Each row comes from the steps of one path. Every step used is in the known rows, and no mark comes twice. Write the path behind each row, first mark first.
Known rows:
T M Z: [ -4  -1  23   7   6   2  -4   0   9  -8  -2  11 -10  -6  10  12  -5 -11
   1   4   6  -2 -16   4  12   9   1   3   9  -6   2   6]
A M: [  6  -3  14  25  13  -6 -10  -6   4 -11   4   4  -5   5 -12  11  -4 -15
  13  -2  -5  16 -17  -3  14 -10   3  13   9   9  -3  20]
L T: [ 10  -7  10  11   3   1 -16 -11  -7  -3  -2   5  -3  10  12  -4   3   5
  -8   0  -9  -8  -1 -12   9 -10  11  12   3  18   4  20]
K H T: [ -1  15  -2   4   6 -28 -12  -5   7 -10  -2  15  -7 -10   7 -32  -2 -15
  -5 -14   0   4 -16 -21   6   4   5  11   7  15 -13  -1]
E R M K: [  4   0  11  20  -5  -1  -1   0 -12   1   1   2  -3   4  -6   0   9 -18
  -8   7   6 -15   8  13   8 -21  -5  -5 -13   2   4   5]
H T M K: [ -6  -3   7  -1  16 -16   0   1  -6 -11  -8   7  -1  -8  22  -5   1 -29
  -2   6  -7   3  -6 -13  -1  -3   6  -9   7   2   4   3]
T M: [ -7  -4   9   5  13 -10  -8  -3  11 -10  -7   7  -8   0   6   4  -4  -3
   4   8   2   1  -9   0   3   6  -8   5   9  -4   8   7]
Y M Z D: [  2  23  19  16   2  -7  -2  -3  12   6  -5  10 -15 -18   0  19  -4   3
  18   9  12   1 -17   7  12   5   5  -6  15  -1 -14   8]
E R M A S: [ -5  14   1   7   0   1  -2 -10  -1  14   6  -3  -9  18 -18   6  12  -7
   6  -3   3 -20  -3   9  11 -20   3  19 -11 -12   9   1]
T M K S: [  8 -18  13  14  20   2 -15   4  -4 -16 -14   8   3 -16  19  19  -6  -6
  -9  13   6  -6  14   0   1   3 -10  -8  -3  16  13   2]
E R M A: [ -4  18   7   5  -2   2  -2 -10   3  11   3  -3  -9  17 -13  -6   8  -6
  -4  -1   0 -22   2  10  22 -14  -2  18 -11  -9   2   0]
E R M K H A: [  1   9   6  12 -19  -2  -5  -4 -10   3  -2   9  -3   1  -5 -15   8 -15
 -15   9  12  -3  10   8  10 -31  -9   5 -17   5   1   4]
H A M K S: [ 11 -14  22  21   5  12 -17  -3 -11 -12  -3  19   3  -6   6  18  -3 -12
  -5  13  -2  18  12  -3  18 -30  -2  14  -2  27  -2  18]
A H K: [  2   5   3  13  20   4 -26  -7  -4  -9   2  29   5  -3   4  -9  15  -4
 -16 -10   1   0 -30  -3   2  15   1   7  16   4 -14  15]
T M K H A S: [ -2   4  -2   5   1 -10  -6  -1  -1  -9 -10  13   1 -10  11   5   0 -15
   3  13  10  24  -7   0 -10 -17  -6   2   1   5  17   8]
E R M K H: [  6   9   4  22  -9  -9  -4   0  -9  -1  -2   1  -2  -3  -9 -11   6 -18
 -11   2  13 -10   4   9   5 -16  -7  -4 -16   6   2   1]
T M K: [  2  -4  10  14  13  -6  -2   1  -1 -15  -9   7   0  -6  14  10  -4 -17
   0  14   0   7  -2   5  -1  -4  -6  -9   5   4  13   7]
T M R E: [-13  -2  27  13  -4  -6   0  -2   0  -8 -10  -9 -10  -6   7   0  -2  -7
  -8   3  12   5  -8   5  10  -5   0 -10  -5  -3  -6   6]
Y M: [ -2  14   4  19   0  -8  -7  -5  13  -3  -7  16 -16  -8  -6   1   5   6
  11   7   3   5  -5   4   7  -2  -5   4  13   6  -7   1]
Z D: [  4   7  10  10  19 -21  -8  -5   7  -1  -4   6  -6  -4   4   9  -9   2
  13   8  -2   2 -12  -1   9   1   1  -1  12   7  -8  18]
L T M A H K: [ -2  10   1 -12  22  15 -21 -15  -5   3  -7   1  10  11  18  -5  14   4
 -19  -1  -4  -8 -19 -12   4   8  12  12   4  -7  12  20]
Y M R: [ -1  13  19  31 -11  -3  -7  -9  12  -2  -7  16 -15 -12  -2  -5   5   3
  11  -3  19  -2 -11  10   9 -11   0  -4   8   7 -16  13]
Z M R E: [-13   7  30  20  -4 -10   6  -7  -6   3  -3  -8  -5   4  -7   6   1  -7
  -2   6   7  -4 -12  10  16  -7   1 -12  -9   4 -18  12]
E R M: [ -4   0   9  14  -4  -4  -6  -5  -1   6   2   0 -10  10 -14  -6   9  -4
  -5   0   6 -20   3   8  12 -13  -6   6  -9  -5  -2   5]
L T M R: [  1 -11  22   9   0   5 -13 -11  -3  -2  -9  -6   0   3  19  -1   2   5
  -8  -1  12 -12  -6  -5   3 -10  10  -1  -2   3   6  31]
A H T: [ -2   1   5   1  25 -11 -18   4  -5 -11   4  17  -2  -2  11 -15   4  -9
  -7 -12  -1   7 -18 -16   6   3   9  13  20  -3 -18  10]
L T M: [  0 -11   9   0  10   0 -13  -8  -2  -4  -8  -6  -2   7  16   2   1   7
  -6   8  -2  -6  -1 -12   2  -2   5   5   2   2  15  21]
E R: [ -3  -1  15  21   2 -11 -10 -11   2   0   2   9  -7   6  -4 -16   9  -2
  -1  -3   3  -8  -5   9  12 -16  -4  18  -1   1  -7  13]
L T M Z D: [  3  -3  23  -5  11   2  -9  -5  -3   4  -8 -10  -1  -2  21  18  -6   3
   0  10   5 -10 -13  -8   7   5  15  -4   4  -3   8  27]

Which path is each row?
[  9  14   5   5  29  17 -31 -11   1  -4   0  26   7  -2   9  -3  10   4
 -21 -11  -2 -14 -14  -5  17  13   3  21   6  10 -10   3] => M A H K S
[  7  13  -5   6  -1 -12  -2   6 -10  -8  -3   8  -3 -10   3  -8  -2 -32
 -12  -1   1  -4   0 -12   4  -3   4 -16  -5  16   0 -10] => R M K H T
[  4  -4  -1  -2  -3   1 -12  -7 -14  -2 -10   3   7  -1  19   5   7  -4
  -6  13   5  14   0 -11 -12 -24   8   6  -6  11  25  22] => L T M K H A S
[  4  -3   6 -11  28  22 -32 -12  -8   0 -11   1  14   3  22   3  11  14
 -27  -2   0 -22  -6 -16   5  15   9  12  -4   4  11  16] => L T M A H K S
[ -2   7  22   8  -3  -3   0  -2  -2  14   3  -5 -10   1  -9  12   2  -7
   3   3  13 -22  -7  12  17  -6   4  -4  -7 -12  -8  11] => E R M Z D
[ -7  24   8   4  17  -7   1 -15  10   6   1   5  -2  18  -8   7  -1  -5
  10   8  -8  -6 -12   6  19   0  -2  15   1  -2   0   6] => Z M A
[ 15  13   3  27   1 -15  -9  -1  -3 -17  -4  18   1 -14   9 -10  -5 -20
  -6   2   2  13  -7   0   4  -8  -3  -1   3  26   0   3] => M K H
[  6   5  18  12  -6  11  -3   3   0  -3   5  14 -15   1  -4  16  -3 -15
  -5   0   4 -17  -6   3  21   4   4  -3   2   3  -4  -4] => R M Z
[  2  12   7  11  -6 -10 -15  -9   7  -9   0  15  -5  -3  -8 -13  -3  -9
   2   1   6  30 -13  -8  15 -18  -4  26   4  14  -8  17] => K H A M
[-14  11  -2 -17  22 -13  -1  -8   5   3  -3   2  -5   5  11   1   5 -18
  11  -5 -10  -1 -17 -17   2  -3  13  15   8 -12   9  -1] => H T M A S
[  3  27   1   3  24  10 -20 -14   4  -3   4  26   4   6   5 -11  13  -7
 -13 -10  -8  -2 -27  -1  15   8   6  21  12   0  -9   8] => M A H K
[ -7  15   6  -2  17  -3  -5 -10  16  -5  -5   3  -6   8   8   2  -3  -4
   4   6  -5   0  -9   1  14   2  -3  18   6  -9  11   0] => T M A
[  7  12   0  -2  23  23 -25  -2  -3   0  -1  16   3   1  -2   9   7   1
 -24  -6   3 -27  -3  -5  18  18   0   6  -2   6  -3  -7] => R M A H K S
[  9  13   1  14   5 -22  -6  -1  -6 -15  -4  18   2 -15  16 -21  -2 -32
  -9  -5  -3   9  -9 -14   2  -9   7  -3   3  25  -6   0] => M K H T
[ -4   4  23   1  15  -9  -2   0  10  -1  -6   1  -6 -10  12  21 -12  -7
  11  10   8  -2 -20   5   9  13   3  -6  11 -11   0  14] => T M Z D
[ 12   8   6  21  12 -19  -7  -1  -7 -16   0   3   5 -12   1  -6  -4 -40
   2  -5  -2  24 -17 -15   4 -13  10   0   3  19  -5  14] => A M K H T
[  0  18  19  22  -7   4  -4  -3  11  -2  -2  21 -18 -14  -1   9   4  -2
   9   3   7   0 -14   8  15   2   3   4  14   5 -11   0] => Y M Z
[  3  26  -4  -3  16  16 -14  -7  -1   3   3  17  -1  10  -6   1  11 -10
 -16  -5  -2 -15 -17  -1  16  11   2   6   4  -6  -2  -4] => R M A H K
[-14  16   4 -16  21 -13  -2  -9   9  -2  -5   3  -5   5  16 -12   0 -17
   1  -2 -11  -3 -12 -16  13   3   7  14   8  -9   3  -3] => H T M A
[  0   3   1  -6  13   5 -11 -14  -2   6  -5  -9   0  16  11  14   5   4
   3   3  -7  -6  -8 -11   0 -10  13  18  -1  -4  25  17] => L T M A S
[-15  14  13  -3  -3 -26  -2  -2   1  -8 -11  -8  -6 -18  11 -28  -2 -19
 -14 -10  13   9 -17 -16   5   2   7  -8  -6   2 -14  -4] => K H T M R E
[  8  11  26  13   8  -7  -4  -2   6   0   2  12  -8  -9  10  16 -10  -8
  10   2   2  -4 -21   4  19   4  11  -1  13   5 -13  15] => M Z D
[ -2  21  -4 -13  19   4  -8   2  -1   0   5   6  -6  10  -1  -3   2 -14
 -11  -7  -3  -9  -8 -13  18   2  10  11   6 -11  -6  -6] => R M A H T
[  6  -3  18  20  -1   5  -7  -6  -8 -10   2  17  -1   2   2  10   1 -21
   5  14  -7  29  -1   1  16 -38   1  14   5  18  -1  23] => H A M K
[ -7  16   4  -6  28   1 -11  -3  13  -9  -2   4  -1   5   8   2  -3   0
  -2   3   4   9 -15   2  10   7  -2  20  12 -18   6   7] => T M A H
[ -6  -4  23  15   4  -4  -7  -7  10  -8  -7   6  -7  -5  10  -1  -3  -6
   1  -2  16  -5 -13   7   6  -2  -3  -3   4  -3  -2  19] => T M R
[ -2   2  23  16 -10   6  -3  -2  -3   6   7   5 -12   5 -10   3   7 -10
  -6  -2  10 -22  -4  12  20 -10   2   6  -9  -6  -6   3] => E R M Z
[ -3  16   3   9  11 -27   2  -3  -6  -3  -5   6   8  -5   4  -7   0 -26
  -1   6  -1   3 -15  -8  -2  -1   1 -11  -3  12  -4   6] => Z M K H T
